Every row comes from one small tree of marks. Brackets hold a mark, then the marks that hang from it, in alphabetical order. Every link used is in the known rows. Which tree was each row made from?
Known rows
(vuboz bidal): [-0.05  0.08  0.04  0.12  0.34  0.06  0.20  0.13  0.01 -0.06 -0.08 -0.13
 -0.28 -0.01  0.18 -0.18 -0.08  0.03  0.08 -0.09  0.04  0.04 -0.16 -0.09
 -0.19]
(rofege (vador (dapi dulil tisapu))): [ 0.01  0.24 -0.40  0.01  0.02 -0.19  0.00  0.21  0.01 -0.18 -0.27  0.09
 -0.02 -0.13 -0.09 -0.26 -0.12  0.18  0.01 -0.18 -0.37 -0.03  0.01  0.24
  0.07]
(bidal (vuboz (dapi dulil tisapu vador))): [ 0.16  0.24  0.00 -0.20  0.50 -0.15 -0.03  0.30 -0.15 -0.06 -0.20  0.25
 -0.02 -0.21  0.12 -0.14 -0.24 -0.18  0.10 -0.17 -0.09 -0.02  0.03  0.13
  0.20]
(rofege (vador dapi)): [-0.11  0.11 -0.41  0.10  0.11 -0.04  0.04  0.25  0.08 -0.16 -0.32 -0.14
 -0.20 -0.13 -0.06 -0.24 -0.02  0.25  0.07 -0.11 -0.21 -0.15 -0.09  0.20
 -0.15]
(tisapu dapi (periz guloz)): [-0.01  0.04  0.11  0.19 -0.04 -0.04 -0.14 -0.08  0.15 -0.11 -0.07  0.08
 -0.14 -0.21 -0.05  0.12 -0.05  0.06  0.12 -0.08  0.33 -0.09 -0.12  0.06
  0.15]
(dulil dapi): [-0.14  0.08 -0.10  0.15  0.23 -0.14  0.02  0.06  0.03 -0.04 -0.11 -0.04
 -0.13 -0.09 -0.01 -0.20  0.04  0.01  0.03 -0.21  0.07 -0.10 -0.11 -0.03
 -0.14]
(vador (dapi tisapu)): [ 0.11  0.09 -0.17  0.07  0.19 -0.15 -0.03  0.09 -0.05 -0.08 -0.27 -0.11
 -0.02 -0.24 -0.11 -0.25  0.09  0.06 -0.02 -0.14 -0.12  0.07 -0.04 -0.01
 -0.07]
(dulil (dapi (tisapu periz) (vuboz bidal))): [ 0.19  0.20  0.21 -0.10 -0.07 -0.03  0.03 -0.02 -0.02 -0.14 -0.03  0.17
  0.23 -0.10 -0.05 -0.07 -0.16 -0.06  0.07 -0.27  0.02  0.14 -0.05 -0.03
 -0.01]
(tisapu (dapi vuboz) (periz dulil guloz)): [ 0.12 -0.11  0.12  0.15 -0.38  0.04 -0.24 -0.13  0.26 -0.06  0.22  0.13
 -0.09 -0.08 -0.13  0.20 -0.05  0.12  0.09 -0.02  0.37 -0.10 -0.20  0.13
  0.14]
(rofege (vador (dapi vuboz))): [-0.13  0.17 -0.40  0.05 -0.07 -0.03  0.02  0.19  0.14 -0.10 -0.25 -0.10
 -0.07 -0.06 -0.15 -0.22 -0.06  0.29  0.05 -0.09 -0.27 -0.05 -0.14  0.25
 -0.12]
(dapi dulil tisapu vuboz): [-0.02  0.24 -0.05  0.07  0.00 -0.23  0.00 -0.02  0.07 -0.02 -0.02  0.12
  0.08  0.00 -0.05 -0.23 -0.22  0.06  0.00 -0.13 -0.16  0.25 -0.09  0.10
  0.17]
(vuboz (dapi vador)): [-0.15  0.03 -0.02  0.04  0.47  0.04 -0.05  0.24  0.00 -0.07 -0.22 -0.01
 -0.27 -0.14  0.01 -0.21 -0.17 -0.06  0.21 -0.03  0.05 -0.09 -0.03 -0.02
 -0.04]
(tisapu (dapi vador)): [-0.28  0.14  0.01  0.10  0.26 -0.08 -0.23  0.08 -0.08 -0.04 -0.02  0.03
 -0.04 -0.08 -0.12 -0.24 -0.03 -0.08  0.02 -0.06  0.01  0.09 -0.05 -0.02
 -0.04]
(tisapu (periz dulil guloz)): [ 0.19 -0.19  0.07  0.26 -0.13  0.10 -0.15 -0.05  0.25 -0.12  0.06 -0.03
 -0.38 -0.14  0.04  0.18 -0.06  0.21  0.18 -0.03  0.40 -0.27 -0.23  0.12
  0.08]
(bidal (vuboz (dapi tisapu))): [ 0.37  0.22  0.01 -0.14  0.45 -0.22  0.12  0.28 -0.04 -0.13 -0.35  0.04
 -0.13 -0.31  0.20 -0.12 -0.17 -0.10  0.11 -0.20  0.10 -0.07 -0.04 -0.04
  0.10]
(periz guloz): [-0.04 -0.05 -0.07  0.23  0.25  0.00  0.02  0.02  0.17 -0.01 -0.14 -0.06
 -0.34 -0.06  0.04 -0.02  0.01  0.14  0.18 -0.06  0.23 -0.11 -0.20  0.03
 -0.01]
(rofege (vador (dapi dulil tisapu vuboz))): [-0.01  0.27 -0.40 -0.06 -0.15 -0.16 -0.01  0.16  0.07 -0.12 -0.21  0.14
  0.13 -0.05 -0.18 -0.25 -0.16  0.21  0.01 -0.15 -0.43  0.09 -0.02  0.30
  0.10]
(vador (dapi dulil)): [-0.15  0.07 -0.26  0.20  0.15 -0.09  0.05  0.05 -0.01  0.05 -0.11 -0.08
 -0.16 -0.11 -0.01 -0.19  0.05  0.11 -0.05 -0.07 -0.18 -0.03 -0.08  0.18
 -0.09]
(guloz (periz dulil (tisapu (dapi vador)))): [ 0.14 -0.10  0.04  0.06 -0.10 -0.07 -0.48  0.04 -0.07 -0.14  0.35  0.01
 -0.16 -0.10 -0.17 -0.10  0.15 -0.08 -0.02 -0.09  0.16 -0.33 -0.17 -0.05
 -0.14]
(tisapu (dapi vador vuboz)): [-0.32  0.17  0.02  0.05  0.09 -0.05 -0.22  0.01 -0.03  0.02  0.06  0.10
  0.12  0.00 -0.21 -0.23 -0.07 -0.04  0.02 -0.05 -0.04  0.19 -0.09  0.03
 -0.01]
(bidal (vuboz (dapi dulil tisapu))): [ 0.29  0.25 -0.04 -0.14  0.39 -0.27  0.15  0.26 -0.05 -0.08 -0.23  0.17
 -0.10 -0.24  0.23 -0.09 -0.23 -0.11  0.07 -0.22 -0.01 -0.04  0.00  0.09
  0.20]
(vador (dapi tisapu vuboz)): [ 0.08  0.14 -0.15  0.01  0.01 -0.14 -0.04  0.03  0.00 -0.01 -0.20 -0.05
  0.13 -0.16 -0.21 -0.24  0.06  0.10 -0.03 -0.11 -0.18  0.18 -0.08  0.05
 -0.04]
(vador dapi): [-0.09  0.03 -0.21  0.18  0.21 -0.05  0.03  0.08  0.00  0.00 -0.22 -0.21
 -0.18 -0.18 -0.05 -0.20  0.12  0.12 -0.01 -0.08 -0.07 -0.05 -0.12  0.06
 -0.19]
(guloz (periz (dulil (dapi vador)) tisapu)): [ 0.16 -0.18 -0.04  0.05 -0.03 -0.01 -0.41  0.07 -0.08 -0.12  0.28  0.02
 -0.16 -0.07 -0.16 -0.11  0.21 -0.06  0.04 -0.19  0.13 -0.48 -0.17 -0.04
 -0.27]
(dulil (dapi (tisapu periz) vuboz)): [ 0.10  0.21  0.10  0.01 -0.15 -0.18 -0.13 -0.06  0.06 -0.16 -0.11  0.15
  0.24 -0.17 -0.15 -0.11 -0.13  0.01  0.03 -0.26  0.03  0.10 -0.06  0.05
  0.12]
(guloz (periz dulil)): [ 0.06 -0.14 -0.02  0.27 -0.06  0.08 -0.11 -0.05  0.07 -0.11  0.18 -0.21
 -0.20 -0.08  0.07 -0.08 -0.02  0.14 -0.02 -0.13  0.08 -0.36 -0.24 -0.02
 -0.08]
(periz dulil guloz tisapu): [ 0.34 -0.23 -0.09  0.15  0.03 -0.08 -0.16  0.11  0.24 -0.06  0.11 -0.03
 -0.64 -0.03  0.00  0.07  0.19  0.14  0.22  0.00  0.44 -0.28 -0.27  0.03
 -0.14]
(periz dulil guloz (tisapu dapi)): [ 0.32 -0.19 -0.06  0.09 -0.07 -0.17 -0.25  0.09  0.18 -0.06  0.20  0.06
 -0.50 -0.06 -0.09  0.08  0.24  0.02  0.13 -0.03  0.47 -0.23 -0.21 -0.04
 -0.09]

Write each row's tree
[ 0.14  0.26  0.20 -0.01 -0.09 -0.02  0.08 -0.04  0.03 -0.14  0.05  0.19
  0.13 -0.05  0.06 -0.06 -0.33  0.04  0.04 -0.15 -0.11  0.24 -0.08  0.10
  0.17] -> (dapi dulil (tisapu periz) (vuboz bidal))
[-0.15  0.18  0.27 -0.03  0.00  0.14 -0.16 -0.01 -0.06 -0.09  0.11  0.14
  0.17 -0.05 -0.11 -0.08 -0.20 -0.08  0.06 -0.06 -0.01  0.20 -0.09  0.04
 -0.02] -> (tisapu (dapi vador (vuboz bidal)) periz)
[-0.08  0.24  0.18  0.04 -0.16 -0.02  0.05 -0.08  0.03 -0.05  0.19  0.19
  0.11 -0.01  0.03 -0.01 -0.26 -0.02 -0.03 -0.12 -0.03  0.19 -0.09  0.12
  0.10] -> (tisapu (dapi dulil (vuboz bidal)) periz)
[ 0.01  0.09  0.14  0.08  0.07  0.01 -0.27 -0.03  0.03 -0.12 -0.07  0.30
  0.00 -0.16 -0.10  0.04 -0.20  0.05  0.20 -0.09  0.05  0.01 -0.05  0.21
  0.30] -> (dapi dulil (tisapu (periz guloz)) vador)
[ 0.14  0.23 -0.24 -0.16  0.00  0.03  0.12  0.25  0.01 -0.17 -0.25  0.03
  0.09 -0.05 -0.12 -0.22 -0.11  0.14  0.08 -0.15 -0.34  0.11 -0.05  0.11
 -0.12] -> (rofege (vador (dapi tisapu (vuboz bidal))))
[ 0.24 -0.09  0.00  0.08 -0.12 -0.07 -0.20 -0.06 -0.06 -0.15  0.13  0.01
  0.10 -0.14 -0.05 -0.11  0.05 -0.03 -0.06 -0.32  0.06 -0.33 -0.10 -0.10
 -0.02] -> (guloz (periz (dulil (dapi tisapu))))
[ 0.01  0.19 -0.20  0.02 -0.05 -0.17 -0.02  0.00 -0.01  0.04 -0.10  0.09
  0.16 -0.08 -0.17 -0.22 -0.01  0.08 -0.08 -0.13 -0.28  0.20 -0.04  0.17
  0.04] -> (vador (dapi dulil tisapu vuboz))
[ 0.10  0.17 -0.10 -0.07  0.04 -0.02  0.14  0.04 -0.09  0.04 -0.03  0.10
  0.13  0.01 -0.07 -0.19 -0.03  0.00 -0.03 -0.13 -0.32  0.23 -0.04  0.10
 -0.07] -> (vador (dapi dulil tisapu (vuboz bidal)))
[ 0.16 -0.18 -0.01 -0.02  0.12  0.03 -0.33  0.07 -0.03 -0.02  0.05  0.25
 -0.06 -0.05 -0.19 -0.04  0.12 -0.07  0.20 -0.16  0.22 -0.19 -0.06  0.00
 -0.01] -> (periz (dulil (dapi tisapu vador)) guloz)
[-0.12  0.19 -0.35 -0.03 -0.04  0.08  0.20  0.21  0.04 -0.04 -0.08  0.07
 -0.05  0.09 -0.02 -0.17 -0.15  0.20  0.04 -0.10 -0.41  0.00 -0.10  0.29
 -0.15] -> (rofege (vador (dapi dulil (vuboz bidal))))
[ 0.17 -0.23  0.04  0.19 -0.15  0.06 -0.16 -0.05  0.19 -0.09  0.07  0.10
 -0.25 -0.13 -0.02  0.20  0.07  0.11  0.17 -0.14  0.41 -0.36 -0.15  0.10
  0.01] -> (tisapu (periz (dulil dapi) guloz))
[-0.06  0.16 -0.30 -0.06  0.01  0.13  0.18  0.25  0.06 -0.11 -0.19 -0.08
 -0.08  0.02 -0.06 -0.19 -0.08  0.21  0.09 -0.09 -0.29 -0.01 -0.13  0.16
 -0.24] -> (rofege (vador (dapi (vuboz bidal))))
[ 0.07  0.13  0.08 -0.16  0.47  0.05  0.07  0.26 -0.13 -0.08 -0.11  0.22
 -0.10 -0.06  0.09 -0.19 -0.29 -0.21  0.20 -0.11 -0.12  0.08  0.10 -0.04
  0.06] -> (vuboz bidal (dapi dulil tisapu vador))
[ 0.15 -0.01 -0.06  0.07  0.11 -0.24 -0.17  0.09  0.13 -0.05 -0.02  0.07
 -0.40 -0.10 -0.10  0.01  0.19  0.00  0.15 -0.08  0.38 -0.11 -0.17 -0.05
 -0.06] -> (periz guloz (tisapu dapi))
[-0.21  0.12  0.10  0.00  0.27  0.19  0.00  0.10 -0.04  0.01  0.04  0.00
 -0.05  0.11 -0.04 -0.21 -0.13  0.00  0.13 -0.03 -0.11  0.16 -0.17  0.01
 -0.20] -> (dapi vador (vuboz bidal))
[-0.08  0.10  0.00  0.00  0.15  0.03  0.16  0.07  0.01  0.03  0.02  0.04
  0.00  0.08  0.01 -0.16 -0.01 -0.03  0.06 -0.20 -0.01  0.06 -0.13 -0.05
 -0.24] -> (dulil (dapi (vuboz bidal)))
[ 0.25 -0.13 -0.04  0.00 -0.16 -0.05 -0.17 -0.04  0.13  0.00  0.09  0.22
  0.00  0.02 -0.17  0.02  0.09  0.03  0.13 -0.19  0.23 -0.10 -0.13  0.01
  0.05] -> (periz (dulil (dapi tisapu vuboz)) guloz)
[ 0.09  0.26 -0.26  0.02 -0.17 -0.15 -0.06  0.15  0.06 -0.29 -0.29  0.12
  0.05 -0.26 -0.08 -0.12 -0.23  0.22  0.03 -0.17 -0.30 -0.05  0.03  0.32
  0.19] -> (rofege (vador (dapi dulil (tisapu periz))))
[-0.18  0.12 -0.25  0.14 -0.03 -0.08  0.03 -0.02  0.05  0.09 -0.03 -0.02
 -0.02 -0.02 -0.12 -0.18  0.02  0.15 -0.06 -0.06 -0.24  0.08 -0.12  0.24
 -0.07] -> (vador (dapi dulil vuboz))
[-0.25  0.23 -0.08  0.13 -0.06 -0.21 -0.04 -0.06  0.07  0.05  0.12  0.13
  0.05  0.04 -0.07 -0.17 -0.13  0.02 -0.08 -0.11 -0.08  0.19 -0.09  0.12
  0.11] -> (tisapu (dapi dulil vuboz))
[ 0.38 -0.13  0.14  0.15 -0.14  0.00 -0.19 -0.04  0.20 -0.20  0.00  0.08
 -0.22 -0.20 -0.01  0.14 -0.09  0.15  0.18 -0.08  0.35 -0.15 -0.15  0.06
  0.20] -> (dapi (tisapu (periz dulil guloz)))
[ 0.01  0.08 -0.02  0.02  0.41  0.04  0.30  0.21  0.02 -0.01 -0.08  0.04
 -0.36 -0.02  0.26 -0.10 -0.24 -0.08  0.16 -0.09  0.00 -0.07 -0.02 -0.02
 -0.03] -> (vuboz bidal (dapi dulil))
[-0.05  0.11 -0.01  0.00  0.21 -0.23 -0.30  0.16 -0.05 -0.09  0.04  0.06
 -0.22 -0.10 -0.18 -0.23  0.11 -0.11  0.06 -0.05  0.13  0.04 -0.09 -0.05
 -0.14] -> (periz (tisapu (dapi vador)))
[-0.30  0.21  0.07 -0.04  0.12  0.06 -0.06  0.04 -0.11  0.08  0.22  0.24
  0.13  0.14 -0.07 -0.18 -0.15 -0.13  0.02 -0.06 -0.18  0.24 -0.05  0.09
 -0.04] -> (tisapu (dapi dulil vador (vuboz bidal)))
[-0.16  0.22  0.02  0.02  0.02 -0.05  0.11  0.00  0.00  0.06  0.18  0.15
  0.03  0.11  0.04 -0.13 -0.14 -0.06 -0.03 -0.11 -0.10  0.22 -0.10  0.04
 -0.02] -> (tisapu (dapi dulil (vuboz bidal)))
[ 0.25 -0.13 -0.13  0.06 -0.01 -0.23 -0.15  0.14  0.08 -0.09  0.14 -0.02
 -0.42 -0.06 -0.04 -0.11  0.22 -0.01  0.06 -0.15  0.28 -0.25 -0.16 -0.06
 -0.26] -> (periz (dulil dapi) tisapu)
[-0.03  0.05 -0.11  0.02  0.13  0.12  0.18  0.08 -0.02  0.06 -0.07 -0.14
 -0.06 -0.01 -0.04 -0.16  0.07  0.08  0.01 -0.06 -0.15  0.09 -0.15  0.05
 -0.29] -> (vador (dapi (vuboz bidal)))
[ 0.01  0.16  0.10 -0.15  0.13 -0.05 -0.16  0.15 -0.06 -0.03  0.18  0.14
 -0.09  0.05 -0.16 -0.19  0.06 -0.16  0.09 -0.04  0.05  0.17 -0.13 -0.08
 -0.24] -> (periz (tisapu (dapi vador (vuboz bidal))))
[-0.31  0.12 -0.05  0.03  0.15 -0.01 -0.16  0.04 -0.03  0.04 -0.01  0.11
  0.10  0.03 -0.20 -0.25  0.00 -0.02  0.07 -0.14 -0.07  0.05 -0.10  0.07
 -0.13] -> (dulil (dapi vador vuboz))
[-0.13  0.06  0.02 -0.06  0.50  0.15  0.13  0.25 -0.09 -0.01 -0.03  0.13
 -0.26  0.00  0.14 -0.15 -0.24 -0.14  0.22 -0.04 -0.09 -0.04  0.02  0.01
 -0.06] -> (vuboz bidal (dapi dulil vador))
[-0.07 -0.06  0.10  0.08 -0.22  0.08 -0.34 -0.03  0.06 -0.08  0.20  0.13
  0.07 -0.04 -0.19 -0.04 -0.06  0.03  0.07 -0.10  0.10 -0.12 -0.12  0.15
 -0.04] -> (tisapu (periz (dulil (dapi vador vuboz))))
[-0.21  0.05  0.10  0.15  0.01  0.03 -0.30 -0.07  0.03 -0.03  0.08  0.30
 -0.03 -0.11 -0.12  0.09 -0.13  0.00  0.12 -0.04  0.14 -0.05 -0.07  0.23
  0.23] -> (tisapu (dapi dulil vador) (periz guloz))
[-0.30  0.24  0.13  0.07 -0.16 -0.06 -0.29 -0.10  0.01 -0.04  0.15  0.25
  0.20 -0.05 -0.19 -0.09 -0.24 -0.01 -0.01 -0.07 -0.09  0.18 -0.06  0.23
  0.20] -> (tisapu (dapi dulil vador vuboz) periz)
[-0.04  0.17 -0.06 -0.09  0.51 -0.05  0.03  0.30 -0.10  0.01 -0.13  0.15
 -0.19 -0.15  0.17 -0.09 -0.21 -0.10  0.12 -0.10 -0.05 -0.15 -0.04  0.18
  0.07] -> (bidal (vuboz (dapi dulil vador)))
[-0.34  0.17 -0.04  0.11  0.20 -0.11 -0.20  0.03 -0.09  0.01  0.08  0.16
  0.00 -0.02 -0.09 -0.22 -0.10 -0.09 -0.02 -0.07 -0.10  0.11 -0.02  0.10
  0.07] -> (tisapu (dapi dulil vador))
[ 0.10  0.18 -0.10 -0.02  0.40 -0.17  0.20  0.26  0.00 -0.01 -0.17  0.06
 -0.29 -0.18  0.29 -0.05 -0.20 -0.04  0.06 -0.14  0.05 -0.18 -0.09  0.14
  0.08] -> (bidal (vuboz (dapi dulil)))
